Each row comes from the steps of one walk. Every step used is in the known rows, and no mark comes twice. Write the walk behind each row, first mark first.
Known rows
lipo, lelu, rupas, besi, roba: [-32  18 -14   7  -4 -12   4  37 -26 -13  18 -20 -10 -12 -24  -3  -3 -25
   8  21]
totaf, roba, besi, rupas, lipo: [-14  15 -16   5   8 -22   9 -18 -10   2 -11 -18  -1   8  -8 -16  25  -5
  -7  10]
zona, zoruvi: [  4  11 -14  10   9 -12   6  19  -5   0 -11   9   3   7 -12  16  -3   3
   3  -2]
roba, besi, rupas, lipo: [-15  14 -25 -11  17 -24   8 -34  -1  -9 -15 -14   5   5  -3 -18  11  -8
  -3   2]
zoruvi, lelu, lipo, rupas, besi: [-32  -3 -12 -13  16  -5  -3  10   3   2  -4   2   8   1   0 -22  13 -23
   6  33]
zoruvi, lelu, lipo: [ -9  -8  13   3   9  -6  10   0   4  19 -10  20   8  -2  -3 -22   3 -26
  19  22]
zona, zoruvi, lelu, lipo, rupas, besi, roba, totaf: [-46  13   1   9  16 -29  25  25 -10   7   0  27 -16  -4 -22  -1   0 -28
  20  24]
lelu, lipo, rupas, besi, roba, totaf: [-48   5   8  -6  14 -17  23   1 -12  -4  12  10 -17  -8 -12  -9  11 -28
  13  14]
rupas, lipo, lelu, zoruvi: [-28  10 -10   6   3  -1  20   3 -15   3   6  10   9   2 -14  -3  19 -15
  -5  14]
totaf, roba, besi: [  4   1   0  16  -8 -17  10  10 -11   0   7  -6 -34   5 -20 -10  11  -5
  -6  20]
totaf, roba, besi, rupas: [ -5  18 -13   7  10 -23  -3   1 -19  -1  -8 -11 -33  -2 -17 -16   7  -6
  -8   7]
besi, rupas, lipo: [-18  14 -16  -9  16  -9   1 -26   0   1 -19 -13  26   3   7  -8  15  -2
  -3  -5]
lipo, lelu: [-12   9 -10   4 -10   1   4   7   5 -14  -9  12 -27   5 -18   7   3  -9
  -6  11]
rupas, besi: [-12  -5 -11  -3  -5  -7 -10   4   4 -10  12 -19  13   2  -1  -7   3  -4
  11  18]
zona, zoruvi, lelu, rupas: [  2  15  -4  22  20 -17  -7  45 -19  21  -7   3   2  -4 -14  -6 -14  -2
   9  -6]
zoruvi, lelu, rupas, lipo: [-10   5   3  11  11  -8   2   8  -6  21  -4 -12  27  -1   3 -21   8  -4
   5   0]
lipo, lelu, rupas, besi: [-23   6 -17   3   4  -9 -15  27 -11 -15  11 -24  -7  -3 -19 -14   3 -15
   7  11]
besi, rupas: [ -9  16 -13  -6  17  -7 -12  -8  -9  -1 -14  -7  -2  -7   0  -7  -4  -3
  -3 -10]
totaf, roba, besi, rupas, lelu, lipo: [-23   2   5  27   8 -35   8  14 -16   1  -9  -4  -9 -11 -21 -38  13 -35
   4  17]

Write each row's walk
[-41   8 -13 -17  10  -5  18  14 -18  -7  10  -4   4  -7  -6  -5  13 -31
   4  31]
lelu, lipo, rupas, besi, roba
[-24   0  -5  11  15 -38   7  -2  -9  -8 -13   0  -2 -13 -15 -40  -2 -38
  10   9]
roba, besi, rupas, lelu, lipo
[-49   5  11   3  10 -20  20  11  -6   6   8  20 -18  -9 -13 -13   3 -31
  18  24]
zoruvi, lelu, lipo, rupas, besi, roba, totaf
[-26  13  -2  25  13 -21  -6  27 -29  10   8  -2  17 -22 -11 -23 -10 -15
  -4  -5]
besi, rupas, lelu, zoruvi
[-41  14   5  15  -1 -23  11  23 -19 -12  20  -4 -33 -11 -28  -4  -4 -23
  16   5]
lipo, lelu, rupas, besi, roba, totaf
[-22   8  20  13  -4 -15  23   2 -10   1  11  16 -25  -9 -12   6  -6 -10
  11  -5]
besi, roba, totaf
[-18  11  -6  22   0 -23 -14  16  -4  -3 -12  -9   8 -16  -6 -19 -11 -10
  -5  -8]
besi, rupas, lelu
[-24   5  -7  15  -3  -9  -4  29   1  -5  -8   3  -2  -9  -3 -10   0  -5
 -22  -1]
lipo, rupas, lelu
[-40   8 -11  -7   6  -8  16  23 -11   5   5   6   3  -8  -9 -10   4 -32
   9  43]
zoruvi, lelu, lipo, rupas, besi, roba
[-42  11   1  -1   3 -16  13   9  -9  -9  16   5 -24  -7 -11   2   1 -11
   4   7]
lipo, rupas, besi, roba, totaf
[-27  21 -24  -3   3  -6   6 -17   5 -13 -25   0  -4   8 -11   0  17 -12
  -8   5]
besi, rupas, lipo, lelu
[-24  14  -1  37   6 -33   1  37 -38  12  14  -6  -9 -19 -26 -31   1 -18
  -7  10]
totaf, roba, besi, rupas, lelu, zoruvi
[-10   5   0   3  17  -5   5  -2 -13   8   1 -22  29   0   5 -15  18  -2
   0 -11]
lelu, rupas, lipo
[-11  13  -7   8  10  -2  -4  24 -18  -7  -1  -7 -23  -4 -18  -8   2 -12
  -4  -8]
lipo, lelu, rupas
[-25  22 -24  10  -2 -19  13  -6  -5 -12 -19  -5 -28  13 -26  -7  27 -14
 -13  21]
totaf, roba, besi, rupas, lipo, lelu
[ -8  14  -7  19  19 -17   7  22  -9  21 -11  -6  30   5  -6  -8   7  -1
   8  -1]
zona, zoruvi, lelu, rupas, lipo
[-30   8  -2  19  10  -8   5  38 -24   9  13   8   8 -17  -7 -17   0 -11
 -18   1]
lipo, rupas, lelu, zoruvi
[-23  11  -5  13  -1 -15  -1  41 -23   8  21 -18   8 -16 -13 -13 -13 -18
  18  24]
zoruvi, lelu, rupas, besi, roba
[-20   2  -1 -11  22   2   8   6  -1  15 -17  24  -6   0   1 -17  10 -20
  -5  18]
zoruvi, lelu, lipo, rupas
[ -6  16 -24 -10  18 -26  -5 -17 -10 -12 -12  -7 -26  -4 -12 -17  -8 -11
  -2  -2]
roba, besi, rupas
